Every row comes from one small tree of marks. The marks that hang from a mark follow it in brackets, in alphabetical order. Every link used is in the known rows. Which tree was each row made from?
In the rows, 128 means zero.
Known rows:
pedu{dakal kupav{sesid} noke}: [ 78 128 116 137 111  66 151 171 181 179 163 137 104 145 133  98  82 123
  74 107 109 157 123  81 102 212 139 129  89 160 147  74 140 136]
rulu{dakal rodok}: [173 159 216 165 116 175 160 153 135 178 114  76 135 121 143  85  93  92
 165 134 152 210 117 101  96 174 109  82 142 178 142  81 123 102]
kugopad{kupav{rofe{ravar} sasa sesid{datom{bagu} zulor}}}: [134 133 120 130 135 137  73 124  78 116 116 123 138 132 193 228 137 143
  93 137 124  90 114 154 144  89 134 134 142 113  94 174 145 141]
noke{pedu{dakal{rulu{rodok}} kupav{kugopad}}}: [107 134 187 140 129  92 176 166 188 181 130 139  84 121 129  65 107 129
 152 132 134 186 130  63  90 162 153  99 119 170 141  61 137 115]
reke{febek{kupav}}: [133 155 109 120 101 129 165 126 155  98 134  84 155 139  94  90 149  93
 153 146 146 211 102 136 112 168 111  92 151 111 126  73  95 136]
pedu{dakal{rulu} kupav{kugopad rofe sesid{datom{bagu}}}}: [125 154 144 119 127 108 134 151 146 171 123 133  88 127 155 144 112 172
 111 102 146 108 164  90 151 143 121 140 110 146 122 120 152 126]
kugopad{kupav{rofe{ravar} sesid{datom}}}: [148 153 140 146 141 136 108 161  85 112 131 111 123 128 179 175 135 121
 102 131 140 109 112 137 121 106 141 116 127 118 125 167 133 136]
sasa{kupav}: [116 125 133 146 127 146 144 144 128 153 139  80 143 128 122 120 104 115
 103 136 158 123  93  97  89 154 147  82 137 165 141 120 129 128]
kupav{kugopad rofe{ravar} sasa sesid{datom zulor}}: [166 136 146 110 157 152  52  93  54 103  93 184 127 117 167 196 148 177
 126 125  96  51 151 167 176  48 122 167 116 101  92 219 124 128]
pedu{kupav{sesid{datom zulor}} noke}: [ 93 137 109 121  96  96 130 145 167 149 143 142 121 156 157 156  49 112
  86 107 130 161 106 117 119 180 150 106 127 166 107  82 151 140]
bagu{datom{sesid}}: [157 109 127 121  88 145 130  94 175 180 106  91 142 161  92 183  67 105
 106 119 185 163  80 120 130 126 133 102 143 166  92 103 171  99]
noke{pedu{dakal{rulu} kupav{kugopad sasa sesid}}}: [116 108 153 139 138  86 147 136 172 175 133 173  73 123 125  87 137 149
 139 116 105 148 148  75 122 141 156 152 111 156 149  95 132 124]
reke{febek{kupav{rofe{ravar} sasa sesid{datom zulor}}}}: [153 166 102 102 120 136 102 102  99  70 113 117 145 139 140 148 171 121
 146 141 120 163 116 165 151 122 108 134 145  82 107 118 101 143]
bitak{febek{kupav{sasa sesid{zulor}} reke}}: [ 85 127  85 108 106 103 173 145 162  53 128 113 153 147  79  36 138  87
 161 138 109 176 140 173 116 153  99 145 142 100 163  89 112 117]
noke{pedu{kupav}}: [104 108 143 135 108 103 178 141 193 152 131 147 123 137 116 101  97  90
 144 130 138 187  95  91  86 163 166  82 136 153 144  73 139 133]
kupav{kugopad rofe sasa}: [161 101 143 129 163 162  97 102 111 135 119 141 144  96 106 119 174 161
 141 128  98  69 165 151 144  82 112 167 115 104 132 192 107 138]
sesid{datom zulor}: [118 162 122 107  89 132 108 129 164 125  78 139 150 158 145 170  38 101
 115 158 156 168  81 134 111 143 143  50 173 182  76  97 153 106]
datom{bagu sesid}: [138  99 128 123  68 136 132  87 184 183 117 105 150 162  95 215  35 117
 116 136 181 163  66 117 128 148 115  91 142 164  89  89 166 105]
reke{febek{kupav{sasa sesid}}}: [155 143  95 126 118 136 136  99 131 100 145 103 140 140  96 104 170 115
 153 131 124 187 124 145 142 150 107 140 144 105 135  97  89 141]
dakal{rulu}: [156 147 171 134 104 127 159 149 165 156 128 104 113 137 102  90  83 124
 147 138 171 173 119 112  77 126 136 100 117 186 119  71 118  98]
kupav{kugopad rofe{ravar} sasa sesid{datom}}: [176 131 152 124 170 162  73 102  58 114 113 176 115 115 146 178 162 170
 138 110 106  49 155 154 178  53 119 187 103  96 127 226 117 134]
kugopad{kupav{sasa sesid{zulor}}}: [138 113 111 150 132 135  97 124 113 137 137 115 136 128 154 152 136 140
  96 136 109 120 126 142 118 121 139 125 147 144 112 145 124 132]
febek{kupav{kugopad sesid{zulor}}}: [116 119 105 118 116 137 129 127 110 101 134 120 133 129 124 113 135 129
 149 127 117 142 146 151 142 135 112 113 152 119 106 134 127 126]
rulu{rodok}: [164 151 179 150 121 159 162 142 151 157 138  88 135 139 114  93  72 112
 159 136 161 190 105 111  89 155 120  78 131 165 126  83 122 105]
bitak{febek{kupav{sesid} reke}}: [ 90 138  95 118 101 101 205 165 170  56 143 100 146 150  67  23 129  70
 165 130 131 193 133 156 104 166  99 130 134 102 182  77 113 112]
noke{pedu{dakal{rulu} kupav{kugopad rofe{ravar}}}}: [ 99 131 186 124 133  80 159 168 163 155 113 158  90 110 141  87 139 134
 142 138 121 142 132  79  87 129 156 114  94 132 138  97 133 126]
ravar{rofe}: [114 134 152 127 117 150 162 153 158 152 119 122 131 116 108 134 126 105
 127 162 140 136  91 144 101 129 155  79 108 140 122 136 115 128]
febek{kupav{sasa} reke}: [ 69 114  60 118 117 127 169 129 139  78 137  91 151 132  79  51 144  90
 176 153 130 147 134 160 119 156 111 118 147 104 156  72 123 127]
reke{febek}: [162 162 137 128 102 125 162 115 166 125 129 114 156 137  92 107 125 104
 131 146 153 199  93 120 104 151 123  90 135 136 121  81  91 120]

Which tree is each row?
[125 122  98 141 119 135  89 115 118 139 127 120 133 146 168 212 105 134
  93 133 134 127 108 137 146 125 138 123 171 155  98 141 151 134] : kugopad{kupav{sasa sesid{datom{bagu} zulor}}}
[ 90 118  56 111 130 133 149 124 122  62 132  91 155 119  89  58 170  97
 175 153 120 123 151 171 127 139 100 140 138  79 157  91 120 135] : febek{kupav{rofe sasa} reke}
[146 139 111 114 138 148 128 104 123  93 131 100 153 110  97  96 204 129
 157 139 112 147 142 157 146 127  96 144 141  75 130 130  85 152] : reke{febek{kupav{kugopad rofe sasa}}}
[192 103 134 136 168 160  88  84  86 132 139 165 123 101 115 137 181 177
 134 103  94  62 183 148 171  74 108 203 107  99 137 207 105 134] : kupav{kugopad rofe sasa sesid}
[181 139 100 114 134 148  50  84 108 113 102 162 131 140 154 189 114 147
 118 126 112 104 138 154 165  97 120 160 144 132 100 157 135 123] : kupav{rofe sasa sesid{datom zulor}}
[148 128 161 143 162 152 118 135  49 127 144 114 125 101 152 147 166 158
 104 114 132  50 133 113 128  91 135 135  99 108 139 199 116 135] : sasa{kupav{kugopad rofe{ravar} sesid}}
[151 135 131 145 159 147  86 143  78 115 130 118 122 123 173 181 155 138
 105 129 118  88 125 149 133  92 137 148 126 111 132 185 128 146] : kugopad{kupav{rofe{ravar} sasa sesid{datom}}}
[ 96 116  50 123 122 128 158 115 117  74 150 108 135 138  85  64 151 100
 171 136 124 142 149 157 141 149 106 146 140 102 160  84 120 124] : febek{kupav{sasa sesid} reke}
[128 117 148 144 156 144 109 152  96 121 128  95 145 107 153 140 169 133
 111 147 112  89 120 151  95  96 139 127 114 104 134 174 115 150] : kugopad{kupav{rofe{ravar} sasa}}
[112 104 130 124 142  87 114 117 158 150 117 188 105 114 146 116 151 147
 122 126  79 122 149  94 134 136 148 146 123 121 132 128 138 136] : noke{pedu{dakal kupav{kugopad rofe sasa sesid{zulor}}}}
[123 126 170 135 158 155 127 147  72 131 130  95 145  96 145 133 158 146
 108 133 138  58 120 116 104  98 139 109 106 112 136 188 118 139] : sasa{kupav{kugopad rofe{ravar}}}
[118 111 115 129 152 128 101 126 126 151 155 153 111 119 144 149 128 151
 102  84  99  86 160 134 164 132 128 186 104 115 139 159 133 166] : pedu{kupav{kugopad rofe sasa sesid{datom}} noke}
[ 88 126 117 124  92  69 144 131 194 162 112 175 106 159 151 163  74 105
 115 131 136 188  93  70 127 182 159  91 154 169 117  65 172 120] : noke{pedu{dakal kupav{sesid{datom{bagu} zulor}}}}
[132 130 103 141 133 140  86 128 114 132 123 122 127 138 167 177 113 133
  95 137 118 125 117 142 135 122 144 120 165 154 109 148 138 132] : kugopad{kupav{sasa sesid{datom zulor}}}
[181 109 163 131 172 154  91  99  54 119 130 167 122 103 130 144 188 179
 138 110  90  44 168 154 157  51 114 194  80  83 133 224  99 134] : kupav{kugopad rofe{ravar} sasa sesid}
[ 87 137  67 111 114 122 171 142 134  59 133  84 154 123  96  53 151  80
 171 157 143 147 140 161 110 153 103 105 140  84 150  71 127 123] : febek{kupav{rofe} reke}
[ 87 134  83 113 114 116 176 153 164  56 129 111 141 154  73  47 129  78
 167 127 125 178 135 166 130 159  99 150 147 108 181  92 119 121] : bitak{febek{kupav{sasa sesid{datom}} reke}}
[108 150 114 105  70 124 114 112 170 138  83 137 159 168 147 220  29 102
 115 154 179 173  70 126 132 147 136  54 184 183  61  87 172 106] : sesid{datom{bagu} zulor}
[101 147 155 137 107  60 141 179 192 179 140 126  96 139 112  79  73 114
  98 143 139 179 117  81  72 179 134 129  92 193 128  43 128  99] : pedu{dakal{rulu} noke}
[148 114 123 108  77 138 113  86 176 172  90  97 152 162 111 195  57 109
  96 133 177 165  77 130 128 121 134  89 153 169  64  99 177  95] : bagu{datom{sesid{zulor}}}
[133 120 145 140 154 158 123 137  96 141 136  92 142  95 132 125 153 144
 107 128 139  69 132 112 118 116 133 115 127 127 138 174 123 139] : sasa{kupav{kugopad rofe}}
[151 136 150 142 146 142 118 137  67 124 144 101 130 119 153 150 143 138
 101 120 141  82 112 111 108 113 140 124 103 121 142 167 122 132] : sasa{kupav{rofe{ravar} sesid}}
[ 93 143 141 136 111  59 155 179 183 187 163 126  77 143 135  85  79 137
  86 104 127 166 137  75  90 197 140 142  78 179 140  47 135 123] : pedu{dakal{rulu} kupav{sesid} noke}
[104 108 136 139 125 105 157 147 147 166 175 141 115 124 124 115 104 135
  99  89 119 127 140 112 123 159 137 141  96 137 136 121 128 148] : pedu{kupav{kugopad sesid} noke}
[147 130 187 123 146 144 132 140  95 116 114 140 144 100 127 124 156 144
 138 137 125  79 136 143 111  77 122 118  90  93 121 187 107 127] : kupav{kugopad rofe{ravar}}
[112  93 164 127 147 118 146 128 143 136 122 162 120 109 130 113 154 126
 151 127 103 116 127 114 113 106 156 130 110 105 145 144 125 151] : noke{pedu{kupav{kugopad rofe{ravar} sasa}}}
[112 113  63 119 149 137 137 107  85  65 147 120 136 107  98  68 201 130
 174 128 105  88 189 172 167 112  91 179 128  60 157 137 115 132] : febek{kupav{kugopad rofe sasa sesid} reke}
[ 93 134  63 126 105 115 182 133 125  71 151 104 135 143  92  60 130  85
 167 138 146 165 137 146 126 163 108 113 142 109 152  68 127 114] : febek{kupav{sesid} reke}
[128 141 142 123 136 146  91 120  55 124 118 125 134 120 184 217 126 156
  93 124 148  57 114 119 155  92 135 116 132 123  96 189 148 130] : sasa{kupav{kugopad rofe{ravar} sesid{datom{bagu} zulor}}}
[101 133  90 109 136 125 160 146 138  45 127 121 142 129  82  51 170 101
 167 121 109 135 168 177 152 128  87 177 138  74 179 133 113 130] : bitak{febek{kupav{kugopad rofe sasa sesid{datom}} reke}}
[119 132 120 134 121 146 106 112  95 147 129 121 132 133 159 202  96 147
  91 118 161  93 108 103 158 126 139 100 162 161 100 157 155 122] : sasa{kupav{kugopad sesid{datom{bagu} zulor}}}
[119 100 134 133 149  94 128 123 157 156 130 180  98 113 132 105 159 142
 128 117  87 123 150  88 137 140 146 159 116 121 156 131 133 140] : noke{pedu{dakal kupav{kugopad rofe sasa sesid}}}
[176 130 117 113 152 158  48  80  85 118  99 179 127 116 152 184 143 174
 121 119  97  65 167 159 188  71 114 174 142 116  96 200 129 127] : kupav{kugopad rofe sasa sesid{datom zulor}}
[166 121 147 122 155 158  78  89  63 124 116 174 121 123 145 218 152 171
 134 106 123  53 147 149 194  55 113 189 110  98 115 217 133 136] : kupav{kugopad rofe{ravar} sasa sesid{datom{bagu}}}
[132  94 158 132 149 117 137 115 125 135 135 177 107 112 138 125 162 139
 148 112  98 113 137 115 131 100 154 153 106 104 148 152 124 147] : noke{pedu{kupav{kugopad rofe{ravar} sasa sesid}}}
[170  97 135 146 153 154 110  89 105 149 145 163 119 119  99 126 149 168
 135 104 102  90 162 134 162  95 120 176 118 133 135 182 107 125] : kupav{kugopad sasa sesid}
[ 92 122 169 134 122  79 173 161 195 174 124 153  87 121 121  73 114 126
 137 134 126 169 127  67  92 157 161 104 119 165 140  69 138 119] : noke{pedu{dakal{rulu} kupav{kugopad}}}
[144 145 124 129 146 155  82 117  75 127 120 122 129 113 170 178 128 156
  93 120 138  67 134 118 152 106 134 119 148 133 110 180 141 129] : sasa{kupav{kugopad rofe sesid{datom zulor}}}
